Each row comes from the steps of one walk. Every step used is in the known rows, and no mark comes twice. Write the walk behind each row, first mark first.
(in the rows, 128 means zero)
Known rows:
soso > mugu > baza: [ 74 137  84  88  96 171 157 130 120 132 124 105 102 120 116 126 104 139
 114 135 150  85 120 139 144 144 148 121 177 113 140 160  72 147 139 129
 132 140 170 106 114 132 112 155 137 125 127]
gepem > kuvi > soso > mugu: [108 130 129 153  94 123 127 114 144 119 116  53 116 146  86 111 119 163
 192 117 142 117  92 116 124  94  94 105 160 161 105 118 144 155 169 149
 187 170 100 180 137 118 146 145 105 155 138]
suzub > baza > mugu > soso: [143 115 177  77 169 173 142 133  63 136 127 144 133 161 145 176 113  86
 101 135 104 202 145 111 126 154 133 124 134 153 100 134 172 164 112 126
  97  84  84 137 124 129 129 155 102 142 113]
velok > rulal > baza: [132 136 150 112 115 107 129 140 115 127 108 160 138 142 157  86 172 141
 128 143 110 150 127 145 138 131 130 124 137 139 130 143 108 138 117  97
 150 158 145 131 163  95 134 116 114  91 101]
velok > rulal > baza > mugu: [155 123 164  67 112 119 141 117  89 110 122 184 156 142 168 127 166 135
  93 134 114 160 107 150  98 146 127 133 140 132 135 142 126 146  92  85
 110 111 176 150 132  97 148 135 119  95  86]
nekore > neda > niti: [121  93 198 179 108 151 148 107 222 130 107  71 154 158 154  63 139 118
 158 182 100 147 152 126 156 115 130 138 119 147  98 113 217  92 155 124
 194 134 107  81 148 123 132 110 102 117 185]
gepem > kuvi: [120 163 170 133 136  95 141 137 140 124 130  82 147 120  90  63 109 135
 150 168 149 148  93 122 143 121 115 110 137 133 110  96 197 123 151 101
 189 153  78 170 167  86 128 117 122 172 140]
mugu > baza > rulal: [117 117 114  97 123 144 144 113 103 137 143 137 104 174 139 129 109 140
 126 162 126 122  83 178 140 149 111 168 117  78 123 118 127 118 120  96
  76 106 156 112 122  81 160 115 112 111 105]
velok > rulal > baza > mugu > soso: [145 100 163 104 118 167 105 134  60 108 122 179 167 138 175 155 173 122
  84 139  93 159 124 141 106 143 146 124 138 107 111 145 100 158 123  70
  63 103 168 122 109 111 159 165 100  80 105]
neda > niti: [131  91 175 153 124 118 141 122 167 163  96  74 116 166 137  60 124 115
 145 178 131 139 149 112 171 142 134 126 131 116 100 120 168  78 145 129
 196 141  88 105 160 121  95  96  94 119 160]
mugu > soso > kuvi > gepem: [147 124 139 157 137 204  96 176 135  94 165 131 135 103  95 133  98 125
 152 124 148 134 148 118 171  85 153  92  92 132 110 132 138  95 170 185
 132 154  73 124 138 162 119 135 169 122 142]
lezis > vago > soso > mugu: [124 147 138  81 114  68 136 140 162 129 107 114  90 120 117  92 168 144
 148  16 147  59 129 173 140 127 114 155 172 162 154 134 146 124 143 141
 158 166 152 133 166 155 165 180 157 165 157]
baza > mugu > soso: [127  99 161  96 135 173 125 138  73 120 140 126 143 142 134 150 143 105
  91 154 115 146 132 127 120 150 139 124 138 126  94 120 169 110 128  95
  78  79 135 119 115 127 131 167 134 140 158]
varoze > soso > kuvi > gepem: [164 150 150 135 146 118 108 165 150 118 162 139 107  97 103 143 107 129
 141  73 158 115 142 109 162  70 148 122  97 106 100 116 128 105 160 195
 187 172 105 161 154 171 105 123 140 119 155]
varoze > soso: [122 130 158 126 144  78 131 148 101 169 122 117  86 136 132 111 158 101
 106 125 136 122 140 117 153 103 144 149 142 103  96  92 137 105 150 128
 186 136 118 147 153 134  88 154 116 141 175]
lezis > vago > soso > niti: [142 140 113 150 143  39 118 129 194 171 127 153  92 138 140  63 144 171
 139  52 116  97 148 169 175 126 113 150 120 147 165 113 141 118 121 161
 153 139  95 113 174 130 148 131 181 188 173]
suzub > baza > mugu > soso > vago: [150 151 130 100 156 169 124 113  82 136 114 128 164 144 142 210 124  84
  94 171 132 186 145  87  87 134 144 118 111 176 152 145 156 166 128 130
  95  82 102 131 102 153 132 131 109 151  82]
rulal > baza > mugu: [124 127 132  78 107 130 156 121  82 121 138 148 136 134 130 159 151 126
  80 144 123 160  98 135 116 160 115 144 141 104 129 152 126 141  87  78
 105  94 144 146 131  99 120  93 139 119 117]
soso > mugu: [104 129 135  91 105 141 150 137 150 130 121  92 104 137 112 103 129 148
 145 123 154  91 120 124 158 123 137 129 192 161 124 148 131 111 134 130
 172 155 140 119 144 145 106 145 154 148 140]
suzub > baza > mugu > soso > niti: [139 120 123 114 180 177 137 111  98 158 139 175 129 175 159 163  94 125
  91 140  91 194 174 112 149 139 142 123 129 144 125 133 140 160  95 165
  99  77  73 119 104 152 118 142 109 155 124]
soso > niti > neda > nekore: [127  96 129 202 125  97 184 109 214 172 112 141 154 104 156  79  93 148
 101 115  84 171 184 102 122 125 133  67 165 178 187  98 118 116 109 171
 192 137 134  60 126 146 100  63 189  93 148]
mugu > baza > suzub: [ 85 131  80 107 121 131 141  89 111 150 139 149  94  96 103 114 134 115
 109 161 123 103 100 104 136 186 134 141  99  90 147 102 125 150 121 120
 109 103 114 128 106 121 109  94 136 119 107]
rulal > velok: [109 109 136 141 143 116 103 138 118 140 146  93 155 168 133 128 136 122
 144 149 139 116 119 145 157 148 101 127 162 120  85 121 128 128 130  91
 153 115 127 114 166  72  64 120 131 154 141]
lezis > vago > soso > varoze: [150 149 132 113 127  43  77 152 171 128 139 156  93 109 127  74 173 167
 163  56  99  77 144 133 139 131 116 159 144 182 154 118 171 125 136 122
 153 170 155 153 177 161 171 170 117 160 149]
suzub > baza: [134 146 163  96 148 107 161 132 114 167 121 115 109 164 131 111 117  91
 129 148 116 178 136 113 155 140 120 118 137 180 121 131 185 142 120 158
 185 130  60 137 170 114 100 115 108 153 117]
lezis > vago > soso: [134 140 163 101 132  47 121 148 157 149 127 116  87 143 124  59 183 129
 135  45 136  86 124 168 137 149 109 148 125 152 146 111 185 118 136 124
 158 146 111 133 184 115 153 144 166 179 174]
gepem > kuvi > soso > niti > neda: [125 133 113 229 101  93 144  70 186 187 127  94 114 128 113  63 103 172
 150 108  85 160 144 128  85  81  86  88 114 173 151  59 127 162 128 170
 169 149  75 147 136 124 131  75 148 141 132]
baza > mugu: [131 111 168  55 121 139 169 116 105 128 151 122 124 145 119 128 131 125
 106 145 125 140 114 149 127 155 121 131 141 142 122 125 189 108 103 102
 129  90 146 137 127 104 121 140 147 148 145]
velok > rulal > baza > mugu > soso > vago > lezis: [170 144 107 144 121 130  82 134  71  82  99 159 214 134 200 174 184  79
 123 170 120 144 153 108  46 132 125 140 112 106 158 142  60 133 103  68
  27 124 195  86  68 103 139 138  89  81  85]
mugu > baza: [ 92 126 109 100 105 142 143 145 114 156 129 112 100 131 123 108 124 124
 104 165 123 114 118 153 125 163 144 114 124 102 137 134  87 139 136 105
 135 108 133 116 137  97 106 113 140 130 136]
lezis > vago: [145 128 161  85 132  89 120 148 152 162 130 113  93 157 114  83 186 134
 144  92 135 109 143 159 162 123 110 110 148 183 135  95 192 136 158 103
 150 139  96 118 200 107 142 149 174 169 145]
lezis > vago > soso > mugu > baza > rulal: [123 130  94  81 111  93 144 114 129 112 129 153  91 150 140 138 138 171
 123  31 158  44  89 202 135 135  96 185 137 103 153 136 102 150 132 113
  72 149 209 129 124 146 231 171 121 132  94]
mugu > soso > kuvi: [129 114 139 163 146 176 134 169 163 117 113 107 127 101  85 108  98 125
 135 164 122 115 147 124 141 102 178  85 124 150 101 146 159 100 147 126
 119 135  87 131 132 137 122 159 132 132 131]

Which walk is each row?
[ 64 156  87  95 106 122 160 125 133 123 109 109 103  91 122 103 109 130
 104  97 154  68 100 147 110 158 150 159 150  90 142 173  56 131 111 151
 132 148 188 117  97 145 124 139 119 137 148]
vago > soso > mugu > baza
[135 163 122 142 132  75 121 130 130 170  95  97 122 114 139 144 156  99
 117 158 154 125 134 102 113  92 158 163 125 107 142 103 113 114 155 136
 171 125 133 148 135 159 102 118 108 145 153]
varoze > soso > vago
[105 145 114 185 116  75 171 103 198 176 122 141 107  89 145  34 110 143
  98  91  91 117 148 156 105 112 122 147 126 131 172 101 113 113  78 181
 159 139 140  99 141 159 107  84 176 141 169]
vago > soso > niti > neda
[ 87 132  95 116 128  94 128  97 108 153 131 150 114  88  93 131 173 121
 115 161 131 140  87  87 156 152 132 166 106 101 142 121 121 155 107  91
 125 125  93 147 135 118 100  60 130 100  95]
rulal > baza > suzub
[138  91 150 118 142 184 145 136 131  96 131 135 134 104  96 162  81 127
 106 156 129 122 140 131 123 116 156  78 121 145  95 150 174 110 117 112
  65  98 132 132 111 126 135 177 130 121 122]
baza > mugu > soso > kuvi
[143 182 106 161 142  43  93 150 125 149  97  88 133 132 161 136 164  63
 141 161 161 107 164  92  91 109 122 170 118  91 134  98  90  94 147 129
 156 149 147 103 106 119  78 132  96 121 166]
varoze > soso > vago > lezis
[127 110 115 121 143 194 131 141 107  83 125 157 148 100 101 191 106 124
  83 156 134 148 116 135 110 125 161  98 112 103 109 171 119 152 104  85
  53  92 132 138 105 124 138 131 133  90  99]
rulal > baza > mugu > soso > kuvi
[142 117 157 116 184 105 124 116  88 114 146 140 141 220 152 175 103 130
 177 133 127 174 100 156 181 142  73 150 137 127  87 118 177 160 106 101
 113 110 114 130 166  81 117 107  69 137  59]
suzub > baza > rulal > velok
[132 137 118 173 143  78 155 109 168 207 126 142  97 113 152  85 126 136
  80 102  93 145 174 137 118  76 140 141 138 123 146  67  84 129 118 178
 185 127 124 107 140 180  78 108 153 120 167]
varoze > soso > niti > neda
[158 146 137 126 131 154 129 156 177  97 160 128 125  97  88 110  83 137
 159 113 149 120 120 120 167 102 124  87 109 161 130 142 154  87 139 188
 184 161  89 148 162 145 118 103 171 130 130]
soso > kuvi > gepem
[ 92 122  89 100 108 122 160 111 113  98 131 141  96 122 141 140 100 153
 133  94 146  70  63 173 116 144 118 200 136  58 145 154  83 117 102 134
  77 143 227 123  93 143 179 145  94 117 108]
vago > soso > mugu > baza > rulal
[ 54 144  59 100 112 108 152  79 129 115 122 137  92  52  97 123 126 122
 115  89 151  49  86 115 115 178 144 180 131  70 154 146  91 148 100 154
 118 139 178 132  79 164 128 127 128 117 124]
vago > soso > mugu > baza > suzub
[129 134 105 172  93 110 107 101 155 161 108  67 116 129  86 140 155 133
 163 159 113 138 128 107 104 112 104 132 117 188 170 128 122 110 160 139
 160 132 104 143 129 123 127  90 118 157 132]
kuvi > soso > vago
[189 132 163  96 165 208 133 148  94  76 170 168 151 120 122 202  69 101
 133  92 133 182 150 106 130 118 136  81  87 167 112 149 172 144 125 183
 109 118  69 151 107 160 134 136 132 124  99]
suzub > baza > mugu > soso > kuvi > gepem
[105 107 100 183 139 163 113 135 139 169 125 128 117 133 138  80 119 147
 121 169  97 146 168 120 182 110 156 131 129 110 117 123 100  98 136 148
 121 114  77  82 126 145 100 126 150 162 163]
mugu > soso > niti
[126 141  82 187 104  83  88 116 142 138 107  53 133 148 125 140 162  88
 190 173 125 121 141  93  86 129  70 129 105 161 162 120  98  98 145 142
 133 150 122 101  95 101 105  88 113 142 135]
kuvi > soso > vago > lezis
[111 115 131 151 123 164  70 165 120 123 129 126 123 125 132 102 132 146
 157 170  96 122 158  90 159 113 158 134 161 163 111 125 127 106 147 111
 111 142 135 133 130 167 122 179  88 132 144]
mugu > soso > varoze
[161 104 138 118 130 177 125 138 119  63 102 200 168 110 143 160 123 134
  96 134 101 150 139 142  98 110 175  85 120 125 121 168 123 156 107  78
  53 116 168 148 105 122 172 165 108  69  73]
velok > rulal > baza > mugu > soso > kuvi
[164 119 160 100 178 174 157 141 127  93 120 152 143 122 113 184  69  94
 107 141 120 167 148 114 120 122 159  75 118 163 103 159 207 156 107 146
  92  96  79 143 116 140 131 164 115 121  89]
suzub > baza > mugu > soso > kuvi
[128 179 100 153 122  86 120 140 150 130 104  69 162 132 136 110 151  76
 170 193 159 109 142 107  97 134 101 129 119 137 161 123 122  74 124 114
 132 148 129  81 118  97  91 109 133 147 133]
soso > vago > lezis
[161 112 158 110 142 213 113 150 117  68 179 146 161  96 104 183 100 131
 127 105 140 139 140 129 130 122 137  95  98 131 108 142 159 102 142 156
  94 109 115 136 107 165 144 153 174 116 140]
baza > mugu > soso > kuvi > gepem
[132  95 147 132 154 111 107 127 102 119 149 117 153 201 137 156 119 145
 171 150 137 128  89 153 179 142  74 166 152  96  76 100 149 119 116  75
 102 107 152 121 159  69 116 118 102 139 106]
baza > rulal > velok
[101  89  71 175 115 141  92  81  90  83 141  89 147 196 123 206  95 193
 204 110 143  99  55 153 122 128  62 138 154  68  81 111  62 207 151  87
  81 128 178 158 103  71 176 146  49 121  69]
gepem > kuvi > soso > mugu > baza > rulal > velok
[154 128 126 119 123 160  98 122  80 113 105 162 194 115 180 182 175 129
  95 158 118 160 132 128  75 121 157 134 110 130 168 161  84 155 119  70
  62 107 179 126 100 138 166 140  96  96  73]
velok > rulal > baza > mugu > soso > vago
[110 116 131 106 132 170 124 128  51 127 135 147 137 137 140 172 160 109
  60 149 116 167 119 141 110 151 134 143 125  89 114 146  90 141 122  70
  69  73 136 132 111 118 124 128 122 119 136]
rulal > baza > mugu > soso
[ 81 103  68 123  77 167 134 114 121 146 118  92  79 141 109 151 128 145
 130 118 132  94 119 136 105 131 118 116 167 137 136 157  53 155 158 158
 130 146 152 131  93 127 123 147 123 121 136]
kuvi > soso > mugu > baza
[ 82 144  65 101 122 127 128 101 109 149 127 154  78  77 123 170 152 112
  94  97 157  60 119  70 126 135 167 179 135  57 133 106  60 179 134 141
 130 145 168 147  85 172 102 156  99  89 118]
varoze > soso > mugu > baza > suzub
[119 106 128 218 127  41 190  98 216 170 107 153 147  60 167  61  92 153
 100  92  82 137 167 113  97 136 118 102 131 151 194 113 114 104  90 194
 188 146 159  75 115 150 121  62 160 109 171]
vago > soso > niti > neda > nekore
[150 179 101 215 111  62  92 115 138 115 101  39 167 143 106 117 141 103
 222 176 154 129 115  90  63 110  68 110  92 144 135  96 126 110 155 122
 147 152  96 144  96  78 125  92  96 159 124]
gepem > kuvi > soso > vago > lezis
[143 158 141 144 130 105 127 159 179  95 171 136 125  70  91  99  77 140
 147  71 146 105 115 128 148 115 128 133  75 118 137 150 144  70 128 205
 183 173 105 147 148 156 130  96 164 141 157]
vago > soso > kuvi > gepem
[183 115 140 112 129 201  86 154  95  45 164 209 180  98 149 180 119 149
 114  89 121 155 138 141 107 101 151  93  87 118 123 156  92 146 124 137
  71 137 153 138  95 149 169 144 134  65  79]
velok > rulal > baza > mugu > soso > kuvi > gepem
[156 117 109 117 137 211 107 153  93  71 174 172 167  98 100 206 110 137
  91 110 145 152 117 120 126 122 143 105  81  95 125 165  84 132 132 142
  73 112 123 145 102 159 144 100 152  89 103]
rulal > baza > mugu > soso > kuvi > gepem
